Each row was made from one path, in order. Every step used is in the known rows, and no mark comes twice. Write each row's path.
Known rows:
defu-gefu-bodesas: 19.3 5.5 -14.4 -20.5 -5.4 -18.4 18.7 -25.2 -0.7 22.5 -18.3 20.7 -3.9 -8.8 -4.9 -25.1 41.2 -38.3 17.5 -19.1 -18.3 -15.3
sagomo-giko-pozan-gigen: -3.1 -3.1 -20.3 -31.2 7.0 0.1 -1.0 -36.9 -5.9 17.7 -14.8 15.3 5.9 -0.5 2.4 -19.6 13.8 -17.6 28.9 -2.8 -23.7 -29.6
giko-pozan-gigen: 4.7 9.6 -24.1 -31.6 -3.7 1.9 6.7 -23.3 -8.6 16.2 -2.4 14.1 7.9 -0.6 6.8 -19.5 21.7 5.6 23.1 0.2 -23.2 -28.1
fana-defu-gefu-delof-sagomo-giko-pozan: 29.1 -17.0 -0.9 -20.7 9.9 30.6 -7.1 -61.9 -10.6 17.9 -52.1 18.7 -12.2 -18.1 11.5 -23.3 25.2 6.2 19.5 4.9 -28.8 -12.0
fana-defu-gefu-delof-sagomo-giko: 37.7 -13.7 -5.3 -14.2 10.8 24.1 -9.5 -67.9 -11.6 21.1 -41.3 20.4 -17.1 -9.5 -2.6 -22.2 19.6 -18.4 24.9 8.3 -25.1 -14.0
defu-gefu: 24.4 7.8 -25.5 -26.7 -7.3 -14.5 10.5 -25.8 -4.9 16.5 -2.3 23.2 -3.6 -2.6 -2.2 -22.9 38.0 -30.5 18.5 4.8 -22.4 -17.7
defu-gefu-tisi-sagomo-giko-pozan-gigen: 13.7 -0.2 -8.8 -18.0 11.4 -2.6 15.0 -47.9 -15.3 22.4 -43.2 19.6 -2.5 3.9 4.4 -27.0 25.0 -59.2 20.5 -9.5 -10.7 -18.0
tisi-sagomo: 6.1 -4.6 -29.8 -26.5 -10.6 -16.3 2.0 -29.2 -17.4 6.8 -3.6 16.4 -0.8 -6.0 0.5 -21.8 15.3 -21.5 21.7 -4.6 -9.4 -14.3
defu-gefu-tisi: 29.3 11.3 -16.1 -9.4 -7.7 -7.7 14.3 -30.6 -3.6 16.6 -6.0 25.3 -4.4 2.7 -1.0 -25.8 38.0 -43.6 22.7 2.8 -17.3 -13.8
delof-sagomo: 11.4 -0.2 -26.9 -23.0 -14.8 -2.0 -0.9 -30.4 -17.5 8.0 1.0 21.4 -3.5 -7.4 -4.2 -20.1 15.4 19.3 30.5 -4.7 -15.8 -17.2
delof-sagomo-giko-pozan: -2.9 -16.0 -18.2 -29.0 -6.6 3.8 -8.0 -37.0 -13.9 6.3 -20.2 20.3 -2.4 -16.7 5.7 -22.2 12.9 20.1 32.4 -10.9 -20.0 -16.5
delof-sagomo-giko: 5.2 -12.3 -22.1 -22.2 -4.6 -1.7 -9.9 -43.8 -15.1 9.8 -11.1 22.2 -7.1 -7.8 -7.7 -21.1 7.6 -5.2 36.7 -6.8 -16.2 -18.7
sagomo-bodesas-gefu: 8.7 1.9 -19.9 -33.0 -10.6 -17.3 22.8 -33.2 9.4 21.5 -9.3 22.9 -3.3 -6.4 -0.3 -20.4 37.4 -12.7 17.8 -24.3 -15.3 -21.3
tisi-gefu-delof-sagomo-giko-pozan: -3.3 -18.5 -16.5 -15.1 -3.0 -3.7 -5.2 -51.4 -9.2 13.1 -48.9 14.1 -4.2 -21.2 20.5 -23.7 28.7 20.7 23.4 -8.0 -21.7 -11.1
pozan-gigen: 12.9 13.8 -27.8 -23.5 -1.5 -5.5 4.0 -30.3 -9.3 19.5 4.2 16.6 3.8 8.3 -7.9 -17.9 16.1 -18.3 26.9 3.6 -20.1 -29.6
tisi-sagomo-bodesas: 11.0 -11.4 -23.7 -32.3 -13.4 -15.5 10.6 -33.3 -14.6 11.6 -14.3 17.1 -4.9 -8.3 -2.1 -21.0 16.2 -15.9 19.2 -28.1 -1.3 -13.3
tisi-gefu: -2.2 2.7 -38.0 -21.3 -15.5 -22.9 10.7 -28.2 -6.8 14.9 0.3 16.8 -0.5 -0.5 8.3 -21.5 38.0 -17.7 19.7 -0.2 -18.0 -19.3
bodesas-gefu-tisi-sagomo-defu: 2.8 0.4 -12.5 -10.0 -9.9 1.2 19.1 -41.6 -2.4 17.1 -23.2 18.3 -4.1 -2.1 8.4 -24.5 24.3 -33.5 18.2 -10.4 -8.3 -18.4
fana-defu-gefu-tisi: 35.3 6.5 -12.7 -9.7 -0.9 18.8 10.0 -44.3 -6.5 18.8 -4.8 23.9 -9.6 10.0 1.1 -23.3 33.4 -41.5 23.3 9.6 -20.0 -16.8
delof-sagomo-bodesas-gefu: 11.9 0.4 -18.0 -30.8 -15.3 -8.8 21.9 -38.9 -1.8 20.1 -14.8 26.4 -9.4 -11.0 -3.1 -20.9 32.5 16.3 21.4 -31.0 -12.4 -18.9
gefu-delof: 18.1 -0.5 -16.7 -14.3 -4.9 -9.6 -7.5 -34.0 -0.5 10.6 -14.2 13.9 0.9 -9.3 3.0 -20.8 20.3 -3.1 21.8 8.0 -23.1 -15.0

Write each row's path:
18.1 -0.8 -9.0 -22.2 -3.9 -16.5 17.0 -41.9 14.7 21.6 -31.3 18.1 -3.3 -13.1 5.0 -21.7 36.8 -4.9 11.5 -18.5 -19.2 -16.5
sagomo-bodesas-gefu-delof
20.4 -0.5 -9.2 -15.4 -12.3 13.2 14.4 -33.3 -12.7 23.8 -30.8 20.6 -11.9 -16.6 -4.2 -23.9 29.9 -2.6 20.3 -26.5 -14.2 -16.9
delof-sagomo-defu-gefu-bodesas
32.8 0.2 -11.7 -14.6 -3.3 9.3 2.2 -38.8 -0.9 20.1 -31.3 16.4 -6.6 -12.1 5.9 -22.8 31.8 -15.0 14.5 11.9 -25.5 -17.0
sagomo-defu-gefu-delof
17.9 -6.3 -21.8 -27.2 -18.0 -1.1 6.8 -34.5 -15.4 12.1 -7.5 21.7 -7.9 -10.0 -6.2 -19.4 16.7 23.4 28.5 -28.8 -7.8 -16.1
delof-sagomo-bodesas
15.1 -6.6 -13.3 -21.1 -7.3 -2.9 18.3 -33.3 -12.9 22.7 -36.7 14.6 -9.2 -12.4 0.0 -25.4 28.9 -40.1 12.7 -26.7 -8.1 -14.5
tisi-sagomo-defu-gefu-bodesas
16.1 -8.4 -20.5 -13.0 -15.5 -9.8 10.6 -48.3 -10.4 19.3 -37.3 16.5 -10.0 -15.2 8.9 -21.1 31.9 22.8 18.4 -24.8 -9.6 -10.4
tisi-gefu-delof-sagomo-bodesas
-7.1 -0.6 -28.1 -14.9 -12.0 -27.0 17.6 -29.2 -2.4 21.2 -15.7 14.6 -1.1 -8.3 5.4 -23.0 39.9 -26.1 19.5 -26.3 -14.2 -17.0
tisi-gefu-bodesas
14.3 -8.6 -14.9 -13.7 -12.7 -10.1 15.0 -39.0 -12.8 11.3 -16.1 19.5 -6.4 -2.0 -0.3 -22.9 17.0 -27.5 22.7 -30.5 3.1 -9.9
gefu-tisi-sagomo-bodesas
26.2 -8.6 -10.5 -15.8 -10.8 3.6 0.5 -44.3 -9.8 13.9 -27.9 18.1 -8.4 -15.9 -1.7 -20.2 15.8 30.7 24.1 -24.6 -11.2 -10.9
gefu-delof-sagomo-bodesas
22.4 -3.2 -23.6 -27.8 -10.4 1.4 10.6 -32.7 -16.9 16.0 -19.9 17.3 -9.2 -7.2 3.4 -23.2 26.6 -34.0 13.6 -1.7 -11.7 -15.9
tisi-sagomo-defu-gefu
40.9 1.3 -11.2 -15.9 6.1 13.1 0.1 -48.2 -2.4 20.9 -24.6 17.0 -9.1 -4.4 4.1 -21.5 32.2 -24.2 14.0 19.2 -28.8 -15.1
fana-defu-gefu-delof
26.5 5.0 -17.0 -11.5 -6.8 -14.9 17.3 -35.5 -15.2 13.4 -18.3 22.6 -6.7 1.4 1.8 -27.4 32.2 -52.8 17.9 -5.1 -6.7 -8.8
defu-gefu-tisi-sagomo
4.5 -4.5 -20.2 -34.6 -9.8 -24.8 24.0 -37.7 -1.1 18.8 -20.9 20.8 -5.8 -9.1 2.1 -22.3 30.8 -22.6 13.1 -30.4 -5.4 -15.7
tisi-sagomo-bodesas-gefu
26.5 0.8 -20.7 -22.3 -14.3 15.6 7.8 -34.2 -17.8 17.5 -14.5 22.5 -11.5 -11.0 -1.5 -21.2 27.6 5.2 22.3 -2.6 -17.5 -18.6
delof-sagomo-defu-gefu
18.5 -16.6 -6.4 -18.5 8.7 16.6 8.1 -56.9 -13.8 16.4 -37.8 19.6 -10.0 -3.2 12.8 -26.0 24.6 -51.9 20.9 -2.6 -14.2 -11.2
fana-defu-gefu-tisi-sagomo-giko-pozan
15.4 -0.8 -7.7 -11.9 -8.6 14.7 4.9 -46.5 0.6 17.9 -36.7 17.2 -7.0 -19.5 7.8 -21.2 24.2 25.9 18.5 -3.0 -23.3 -18.9
bodesas-gefu-delof-sagomo-defu
29.3 -5.4 -11.7 -15.7 -1.8 2.0 4.2 -42.8 -11.4 17.8 -42.9 13.3 -8.9 -14.2 7.9 -24.1 25.4 -26.8 10.0 4.3 -15.0 -11.1
tisi-sagomo-defu-gefu-delof
14.4 -7.6 -9.5 -24.9 -3.2 -21.7 17.7 -47.1 3.8 19.2 -43.8 15.5 -6.1 -14.7 6.4 -23.1 30.0 -14.5 8.1 -23.6 -9.6 -10.6
tisi-sagomo-bodesas-gefu-delof
9.2 -8.9 -6.7 -15.1 5.0 -7.1 -1.9 -56.8 3.9 18.4 -38.9 21.0 -7.5 -15.6 0.3 -22.9 21.4 -6.9 25.0 -3.3 -23.6 -16.1
bodesas-gefu-delof-sagomo-giko
19.7 -7.3 -12.2 -9.9 -11.5 21.2 -9.9 -42.8 -13.5 10.2 -26.7 13.7 -6.5 -17.1 3.6 -19.9 9.3 33.2 25.3 -0.4 -19.2 -16.2
gefu-delof-sagomo-defu
9.8 -6.6 -21.5 -6.6 -15.6 11.5 -1.1 -46.4 -13.5 17.0 -33.4 11.9 -7.9 -13.8 14.0 -20.7 25.7 26.9 20.1 -3.0 -17.0 -15.4
tisi-gefu-delof-sagomo-defu
12.0 5.0 -10.0 -15.8 -9.1 -10.4 26.2 -38.3 11.9 20.8 -12.6 24.6 -4.3 0.5 0.3 -23.0 37.5 -25.8 20.8 -25.8 -11.1 -18.6
sagomo-bodesas-gefu-tisi
7.7 -7.5 -16.5 -6.6 -12.8 10.4 3.9 -36.9 -16.0 8.2 -13.8 14.8 -3.9 -2.3 4.9 -22.8 9.3 -26.5 24.9 -7.9 -4.1 -14.9
gefu-tisi-sagomo-defu
37.7 4.3 -11.4 -12.9 -4.4 -3.3 3.0 -41.0 -12.2 15.9 -31.9 21.0 -8.7 -15.4 0.1 -24.7 31.8 7.2 18.1 2.9 -21.5 -9.7
defu-gefu-delof-sagomo
